What can hang from each mark
J782: J193 J622
J193: J782 J900
J900: J193 J622
J309: J204
J160: J193 J622 J743
J622: J160 J309 J900

Known rows, with every way that one mark hangs from another
J622[J900]: [-17   3  -9  11   9  -4   0   0  17  -1  18   3  -7  -7   1   0  18   9
  -7  -4]
J622[J160[J743] J309[J204] J900[J193[J782]]]: [  2 -10 -10  -2 -11  -2  21  -4 -17   4   1  -8   1   8  -1  13   0   6
 -10  -8]
J622[J160[J743] J309[J204] J900]: [  5 -13 -18   2  -8  -3   9  -7   5   4   8   3  16   0  -7   2  13   2
 -20 -11]
J160[J193 J622 J743]: [  6   6   6   5  19 -17  -9 -16  -1  -7 -22 -14  12  -4  -9  -7   5 -33
  -3 -10]
J309[J204]: [ -4   6 -12  15  30  -7   6   3  19   1   8  -3  -5  -3   3   2  -2   0
   1 -21]
J622[J160 J900[J193[J782]]]: [-13   2  -3  -1  -7  -2   8   8 -10   1  14  -6 -17   2   1  15  10  20
  -1   6]
J900[J193 J622]: [-22  14   5  16  19  21   2  15   1   3   5  -4 -16  -6  -1  12  -8   9
   6   6]
J160[J193 J622[J900] J743]: [  1   7   4   2   8 -20  -3 -21  -2  -4 -12 -11  17  -3  -9  -7  21 -31
 -10  -8]
J193[J782 J900[J622[J160[J743] J309]]]: [  5   3   1   5   0   5   1   5  -9   8  -2  -9   4  -3  12 -12  -5  -2
   7   3]
J193[J782 J900[J622[J309]]]: [ -8  10   2   9   7  10   4   8   3   8  10  -9  -5  -3  18 -12  -8   5
  14   4]
J622[J160[J193[J782]] J309 J900]: [ -6 -13  -5 -11 -24  -7   4  -3   4  -4   9  -5   2   5 -11   6  14  14
 -12  12]
J900[J193[J782] J622[J160]]: [-16  10   6   7   5  13   4  20  -9   1   1 -12 -16   1   3  15 -10  15
  10  12]
J900[J193[J782] J622[J160[J743] J309[J204]]]: [ -1  -1   1   5   2  13  16   8 -16   4 -11 -14   1   6   1  13 -19   2
   4  -1]
J193[J782[J622[J309]] J900]: [ -1   4   7  -1   1   2  -8   4  -1   0   1   4 -14  -2  16 -14 -11   5
  19   5]
J782[J193 J622[J160[J743] J309[J204] J900]]: [ 15 -14   6 -19 -14  -8  -5  -6   5  -6 -12  24  12   5 -14   5   8   0
 -14   6]
J160[J193[J782 J900]]: [  1  12   7   1  18 -19   3  -3   0   3  -4 -14 -13   1   6  -9   3  -5
   7  -5]
J900[J193[J782[J622]]]: [-15   8  11   4  12   1  -3  11 -10  -9 -10  -2 -29   2   7  10 -15  10
  18   5]
J622[J160 J309[J204] J900]: [ -3 -10 -18  -1 -13   4   9   1  14   6  25   6   7   0  -6   5  13  15
 -15  -4]

Rows
[  6   0   4  -7 -11   3 -11   8  -5   1   4   6 -11  -1  11 -11  -7  11
  15  10] | J193[J782[J622[J160 J309]] J900]
[-12   0  -1  -2  -6  14   5   2   1   1  10  14  -9   3  -3   7  -2  10
   0   2] | J782[J622[J309[J204] J900[J193]]]
[  9  -1  -8  11  14  -2  -1 -12   4  -2  -6  -8  19  -4   4  -6  -8 -25
   0 -21] | J160[J622[J309[J204]] J743]
[  7  -9   5 -20 -19  -1  -6   1  14  -4   3  27   4   6 -13   8   7  13
 -10  12] | J782[J193 J622[J160 J309[J204] J900]]
[ -8  -4   8  -5 -10  11  -6  13 -13  -8  -4   3 -23   4   1  14 -17  18
  13  14] | J900[J193[J782[J622[J160 J309]]]]
[ -9 -13 -14  -2 -21   9  -3   4  13   1  26   8   2  -6  -8   5  15  21
 -15   9] | J622[J160 J309 J900]
[ 21   8   6  -3  12 -19  10 -21 -14   5 -18 -22  18   5   8 -16  -6 -37
   6 -19] | J160[J193[J782 J900] J622[J309[J204]] J743]
[ 16   6  10  -3   4 -15   0 -19 -15   1 -19 -20  12   1   7 -16  -4 -32
   6  -8] | J160[J193[J782 J900] J622[J309] J743]
[  4  -1 -10   9   3  -5   5 -17   2   1   3  -5  23  -3   3  -8   8 -23
  -7 -18] | J160[J622[J309[J204] J900] J743]
[  2  -4   5   2   6 -15 -13   5  -4 -14 -23   0  -8   0   2  -2  -5  -1
  11   4] | J193[J782[J622[J160[J743]]]]
[ -7  10   4  10   9 -11   5 -11 -19  -3  -8 -16   1   0   9   2   6 -18
   5  -9] | J160[J622[J900[J193[J782]]] J743]
[ 23  -7  17 -20 -11   1 -19  -1  -4  -2 -15  25   0   0  -6  -6  -1  -2
  -4  12] | J782[J193[J900] J622[J160[J743] J309]]
[ -2  -8  -8  -7 -18   7  -5   3  10  -1  13  18   3   0  -7   1   8  13
  -5   8] | J782[J622[J160 J309[J204] J900]]
[ 21  -4   4 -13  -5  -2  -6  -7  -6   3 -15  10   8   3 -11  -9  -1 -13
  -5  -1] | J782[J622[J160[J193[J900] J743] J309[J204]]]
[  0  -8  15 -11  -2   4 -19   4  18 -13  -9  24  -9   0  -8   6  -8   9
   1  15] | J782[J193 J622[J309]]
[ -5  -2 -10   7   0  19   2  12  18   5  13   1   9  -3  -5   4  -6  10
  -4   3] | J900[J622[J160 J309[J204]]]
[  4   9  -6   4   2  19   3  10   8  17  20   2   6  -5   5 -10  -1   5
   0  -1] | J193[J900[J622[J160 J309[J204]]]]
